Each row was made from one small tree. The marks that hang from a mark follow it in brackets, in alphabetical order. Every link used is in the known rows. Write each row's tree.
Known rows:
gobo(nuvof): [  7  -4  -6 -18 -15   5   1 -24  -1  18   2  14   0  -1   1   0  -3  -3
  -1  11   3  -3  -3 -10   5   9 -20  -1   2   7  -6  -4  -4 -11  -7 -16
  -4   7 -16 -15   4  10  -9  -8   6   0   3 -11   8  11   6  -4]
nuvof(gobo zepivuv(gulepon)): [  5  -5   7   5  -1  -6   0   6   1  -5  -7   3   6  -5  -4   1  -7  -3
   4   3   9  -9  13  13  -7   9  23   9  -9  -4  -6  -2 -10   3  12  -3
 -20  -6   1   2  -2   0  -4   7   2   7   5   6 -10  -3  -3   0]
gulepon(rasok): [  8  -9  -4  -7  -5  -6   4 -21   6  23   5   8  -3   0 -10 -11  -1  -3
   2  19  -1   0   1 -14  -5   6  -6  -5   6  11  -6   5   3  -1  13 -16
 -12   5  -2 -15   6   6   3  -4  11  -1  -8 -10  16   6  13  -5]
nuvof(gobo(gulepon(laren rasok)) zepivuv): [ -4  -3  -8   6   5 -11 -15  13   5 -14   1   1  -7   1   5  18  -4   0
  -1 -20  18  -5  -8   8  -6  -5  22   5   0 -16   2  -4   2   5   6  22
   8 -11   5   9  -2   4   1  17  -5  -4  -7  13  -4  -1 -14   3]
vegu(padab): [  5   7  -2  -8  -7   2  22 -31  -8  24 -14   9   1 -13  -9  -7   3  -3
  -4  37 -10 -20  -8  -4  -1  12 -20   2   6  15  -9   9  -7  -8  -5 -33
 -12  19  -2 -13  10  19  -4  -5  15   3   2  -8  -8  -6  13   9]
gulepon(laren zepivuv): [ -2  -8  -7 -15   8 -18  16 -15   5  13   7  -3 -25  14 -12 -10   7  -6
  -1  19 -18   3  -2  -6   4  -1 -19  -1 -15   7  12   2  15   1 -16   3
  -3   0  10  -2  13   6  -4 -14   6  -3  -9 -14  10   1   7  -4]
nuvof(gobo zepivuv): [  9 -14  -5  -3  -7 -11  -1 -12  -2   6  -4   9  -5  -5  -5   5  -6  -1
   6  10   6 -14   5  12  -9  18  10   7  -9  -2  -4   3  -4  -5   1  -8
 -24  -1  -1  -1   7  12  -7   7   6   4  -6  -2   4  -1  -1  -2]
rasok(nuvof): [ 10 -12   0 -11 -11   5   3 -22  -1  15   4   5   5   2  -7  -4   0  -5
   3  16  -7   0   8 -12   0   9 -14   0   0   7  -9   4  -5  -9  -9 -17
 -14  11 -10 -14   2  10  -5  -6   4   3  -4 -16   8  -1  11  -7]
zepivuv(gulepon(laren(vegu))): [-13  10  27   1  -1   5  20   4  -9  10  -4  -2 -15   5 -10 -21   6   5
  -4  17 -22   5  17  12   3   0 -17   0  -2  10  -2  -6   2   0 -22  -3
  -4  -6  -6  -2  15  -2  -8  -3   6  -1  10  -9 -11  -1  19   1]
zepivuv(gulepon(laren rasok)): [ -5   4  14   0   8  -4  11   5  10   8   5  -4 -10   8 -13 -16   5  -3
  -3   9  -8  10  13  -8   3 -14   0  -1   1   9  -1  -4   3   7   4   5
   3  -5   3  -5   6  -6   1  -3   6  -3   6  -8  -6   0  15  -4]
nuvof(gobo(gulepon(laren(vegu))) zepivuv): [ -9   1  -1   5  -1  -3  -8  12  -9 -12  -6   2 -11  -2   8  13  -3   9
  -2 -13   6 -10  -5  25  -5   7   8   6  -2 -14   2  -5   1  -2 -15  16
   3 -11  -3  12   4   8  -6  17  -5  -3  -4  10  -6  -2  -9   7]
laren(vegu(lepi)): [ -4  12   5  -2 -17  13  16 -14 -22  18 -12   0   5 -17   0 -19  -1  12
  -2  28 -18 -14   1  19   1  25 -31  -2  12  17  -4   4  -5 -10 -17 -31
  -9  12  -5  -5   8   1  -1  -5   4   5   2  -9  -6  -1  10  12]
gulepon(laren rasok zepivuv): [  1  -7 -12  -3  14 -20   5  -5  12   3   9  -5 -16  10  -7  -6   5  -4
   1   2  -7   8  -7 -14   0 -12   2  -6  -6   3  12   8  16   6   9  11
   2  -2  18   3   5  -5   8 -11   3  -2  -9  -5  13   3   0  -5]
gobo(gulepon nuvof): [ -3   4 -14 -14 -11  14 -13  -6   3   4   0  12   6   1  12  12  -5  -2
  -9  -7  18  -2 -17 -10   7   4 -19  -3   6  -5  -3 -13  -2  -7  -4  -4
  20   2 -20 -13  -7   8  -6   1  -2  -5   3   3   1  12  -5   3]
gulepon(laren(vegu) rasok zepivuv): [ -5   3  -3   5  11 -10   3   3  -4  -2   1  -7 -13   3   2  -9   5   8
   2  -6 -14   6  -5   4  -3  -5  -1  -8   0   2  12   9  14   4   0   9
  -1  -5  16  11   7 -10   8  -6   0   0  -6   2  15   1   0  -1]
rasok(gulepon(zepivuv) nuvof(gobo)): [ 10  -7  -2  12   0   8 -15  21   5 -23   3  -9  29  -4   7  17  -4  -7
   7 -12  20   8   3  -1  -1   2  21   5  -3 -11  -3   7  -8   7  18   2
   3   5   3   3 -21  -4   8   4 -11  -1  -4  14  -9 -12 -13  -4]
laren(vegu(lepi padab)): [ -4  26   3   6 -13  18  20 -15 -27  12 -25  -3  16 -30   4 -11   1  14
  -4  26 -16 -26  -7  21   2  21 -26   0  18  19  -4  11 -12 -10 -12 -40
  -5  21   4   2   5   3   3  -3   5   9   9   1 -20 -10   4  23]
nuvof(gobo zepivuv(gulepon(laren(vegu)))): [ -6   3  16  10   2  -4   2  16 -10 -12  -7  -2  -6  -5  -1   0  -2   6
   3  -7  -2  -6  14  26  -6   4  20   7  -7  -5  -1  -3  -5   1  -8   8
 -12 -11   2  14   6  -3  -6  11   0   4   7   7 -13  -6  -2   2]
gobo(nuvof(zepivuv)): [  7  -7 -14 -14  -7   0  -1 -26  -3   4  -4  12   0  -3   4   6  -5  -3
   3  -6   3 -11  -7  -4   6   9  -8   1  -8  -1   1  -6  -3 -12  -7  -5
  -9   3 -10  -3   2   5  -9  -7   0   9   3  -4  11  11  -6   2]
zepivuv(gulepon(laren(vegu) rasok(nuvof))): [ -6  11  23  14   5  10   3  17  -4  -8   0  -9   4   0  -1 -10   4   5
   0 -10 -11  13  15   3   0 -14   6  -3   7   3  -3  -1  -3   4  -1   7
   4  -4   1   7  -1 -16   4   2  -4   2  11   1  -7  -4   8  -1]
laren(vegu): [ -2   1  12  -8 -17   9  14 -20 -23  24  -9  11  -9  -5  -4 -18  -1   9
   1  26 -21  -9   6  15  -5  25 -30  -5   4  13  -6   3   3 -11 -21 -27
 -23   2 -14  -9  17  11  -8  -1  11   3  -1 -12  12   3  19   1]
gulepon(rasok zepivuv): [ 13 -10 -15  -3   6 -14  -1 -13  11   8   2   2   5   1  -3  -7  -2  -6
   6   9   4   0  -9 -17  -5   4   6  -6  -5   5   4  11   7   6  29 -10
 -13   4  13  -6  -5  -6  11 -12   5   4 -10   1  20   6  -3  -5]
rasok(nuvof(gobo)): [ 12 -12   7  -4 -16   4  -7  -5  -1   8   6   2  10  -4  -3   6  -3  -4
   3  11   7   0  11  -1  -5   9   3   3   4   2 -14   6 -11  -6   0 -15
 -12   8  -8 -10  -1  11  -5   7   3  -2  -4  -8   1  -4   6 -10]

Which tree is each row?
[-13   7  -9 -14  -5   9  -7   1   3   1   6   7 -11  10  10  11   1   0
 -12 -11   8   3 -16  -8  12  -9 -23  -2   5  -6   3 -16   4  -5 -19  14
  32  -2 -16  -4   0   9 -10   1  -4 -10   4  -1  -3  10  -3   2]	gobo(gulepon(laren) nuvof)
[ -5  -3  -2  -4  -2  -6  -7  16   6   0   5  -1  -9   7   1   9   0  -2
  -6   5  12   1  -9   5  -3   2   2   2  -1  -6   2   0   3   6   2   6
  14  -5   0  -2   1  11  -2  10   1 -13  -8   5  -6  -1  -3  -3]	nuvof(gobo(gulepon(laren zepivuv)))
[ -6  -3   1  -4  11 -10  18 -12   1   1  -4   1 -15   6 -11 -11   3  -3
   1   7 -15  -6  11   4   5  -1  -1   6 -17   2   6  -9   4  -2 -12   8
 -12  -5   2   4   9   0  -7  -7   3   9   5  -7  -3   0   3   4]	nuvof(zepivuv(gulepon(laren)))
[  4  -1  -6  -7  -2   3  -1 -11   1  -4  -7   9   8  -4   5   4  -6  -4
   4 -11   5  -8   0  -3   5   4   2   3 -10  -2   0  -9  -7  -7   2  -2
  -8   0 -10   1  -5  -5  -7  -8  -1  10  11   2   0   9  -8   2]	gobo(nuvof(zepivuv(gulepon)))
[ 13 -14  -3   1  -7  -1 -10  -6  -3  -5   0   2  10  -5   1  12  -5  -3
   8  -5   6  -8   8   5  -7   9  17   7  -4  -6  -8   3 -11  -6   1  -4
 -18   5  -2   1  -4   6  -3   5  -4   8  -2  -1   4  -5  -6  -4]	rasok(nuvof(gobo zepivuv))
[  4  -9  -3   7   7 -11 -10   6   6 -11  10  -7  -5   2  -1  12   2  -1
   5 -20   2   5   4  -3  -5 -15  24   2   2  -8   1   3  -1   1   0  21
   4  -3  10  11   1  -3   3   8  -4  -2  -5  -1   4  -5  -5  -5]	gulepon(laren rasok(nuvof(gobo zepivuv)))
[  3  -3  -4   3   8  -8   7 -11   5  -2  -7   4   3  -3  -6  -8  -2  -4
   7  -2  -1  -8   6  -3  -1   1  15   2 -11   1   1  -4  -1   2  16   0
 -19  -4   4   1  -3  -8   3  -5   2  13   5   2   4   3  -3   4]	nuvof(zepivuv(gulepon(rasok)))
[  1   1  -3  11  11  -3  -6  10  -5 -16   3 -12   0   1   7   2   4   6
   5 -23 -11  10  -4   1  -2 -11   9  -8   2  -4  10  10   8   4   1  13
   3  -2  17  17  -3 -17   9  -4  -9   3  -3   5  12  -2  -9  -2]	gulepon(laren(vegu) rasok(nuvof) zepivuv)
[-14   5  12   0  -1   8  14   1 -12   5   0   0 -15   4  -6 -10   4   4
  -4  13 -16   7   7  12   7   4 -24  -1   1   3   2  -3   9  -4 -30   4
   7  -4 -10  -1  13   7  -3   1   0  -6  -2  -4  -5  -5  15   3]	rasok(gulepon(laren(vegu)))
[  8   1  11   8   1   7   0   4  10   1   1  -2  18  -2  -6 -10  -1  -5
   2   1   4   7  12 -12  -1  -7  13  -1   2   5  -9   0  -8   5  23  -8
  -7   2  -1  -7  -9 -12   6  -3   0   5   8  -2  -3  -1   5  -4]	zepivuv(gulepon(rasok(nuvof)))
[ -2   3  15   6   9   2   4  10  10  -3   7  -9   1   6  -8  -7   5  -3
  -1  -4  -6  14  14 -11   3 -18   9   0   2   4  -3  -3  -2   6   5   9
   7  -3   4   0  -2 -11   2  -3  -1  -1   7  -6  -8  -3   8  -5]	zepivuv(gulepon(laren rasok(nuvof)))
[  7  -8  -6   7  12 -13 -13  15  13 -14  13 -14   1   4   3  12   3  -2
   5 -19   6  13  -2 -10  -5 -17  25  -2   1  -7   7  11   3   9  16  18
   7  -1  21  11  -8 -10  10   0  -5  -5  -8   5   7  -5 -10  -9]	gulepon(laren rasok(nuvof(gobo)) zepivuv)
[ -5   3   0  11  10  11  -1  16  -9 -24   0 -14   8   3   7   5   4   2
   2 -18  -8  13   3   6   7  -7  -2   1  -4  -8   8   3   5   1 -14  15
  10   1   3  13  -9  -8   6  -4 -13   1  -1   8  -5 -11  -8   2]	rasok(gulepon(laren(vegu) zepivuv) nuvof)
[ -9   8 -13  -5   1   7 -17   8   9  -5   8   3  -3   6  13  15   0   0
 -10 -25  18   7 -19 -14   9 -18  -6  -5  11  -9   4 -13   3   0   0  19
  36  -5  -8  -1  -6  -1   0   5  -7 -10   1   6   2  11  -9   1]	gobo(gulepon(laren rasok) nuvof)
[ -4   1 -17   2  13  -2 -13  12  13 -15   8  -8   1   9   8  13   3  -5
  -4 -21   9   9 -15 -15   4 -18   5  -4  -1 -11  10  -3   8   8  11  21
  23  -3   8   4 -14  -8   9   1 -10  -5  -8   7   3   1 -15   1]	gobo(gulepon(laren rasok(nuvof) zepivuv))
[ -1   3  19  12   5   2  -2  23  11  -7   8 -10   5   3  -5  -2   3  -1
  -1  -8   4  15  16  -6  -1 -19  20   1   6   0  -6  -1  -7   8  11  10
   8  -4   4   2  -3 -11   4   5  -1  -4   8   0 -14  -6   5  -7]	zepivuv(gulepon(laren rasok(nuvof(gobo))))
[-11   9 -10   5   9   0  -7  13  -1  -9  -2  -3  -6   5   9   3   2   4
  -5 -15   1   4 -17   1   1  -7  -4  -8   3  -7  12  -3  13   8   2  15
  17  -8   7   8  -4  -7   7   2  -5  -4  -5  12   8   3  -8   5]	gobo(gulepon(laren(vegu) rasok zepivuv))
[ 10  -7  -4   3  -8   6 -18  11   4  -9   3  -1  19  -1   7  16  -5  -4
   1  -6  17   0  -3  -2  -4   5  10   3   2  -9  -7   3  -9   1  11  -4
   2   4  -3  -4 -14   5   1   7  -6  -2  -4   5  -3  -4 -10  -5]	rasok(nuvof(gobo(gulepon(zepivuv))))
[  0   4 -22  -9  -3   8 -16   0   6  -8  -2   8  12   3  18  15  -6  -4
  -4 -17  22  -2 -24 -12   8   1  -8  -3  -2  -8   6  -9   1  -1  11   1
  18   1 -10  -5 -15   1  -1  -5  -7  -1   2  12   5  12 -18   3]	gobo(gulepon(zepivuv) nuvof)
[-10  21  21  15   8   7  14  11  -8  -1 -10  -7   0  -8  -4 -13   5   7
  -4   3 -12   2   7   6   1 -11   2  -3   9   9  -3   1  -3   4   0  -2
   3  -1   6   6   5 -10   4   2   4   2  14   3 -15  -6  11   7]	zepivuv(gulepon(laren(vegu(padab)) rasok))
[  3  -5  -4  -2  -8  -3 -11  10   6   3   1   5   5   0   4   9  -6  -2
  -3   8  19  -4  -8   4  -6  10   3   1   1  -5  -4   2  -2   5  15  -7
   3  -2  -3  -8  -5  11   0   9   2  -9  -7   9  -3   0  -5  -2]	nuvof(gobo(gulepon(zepivuv)))
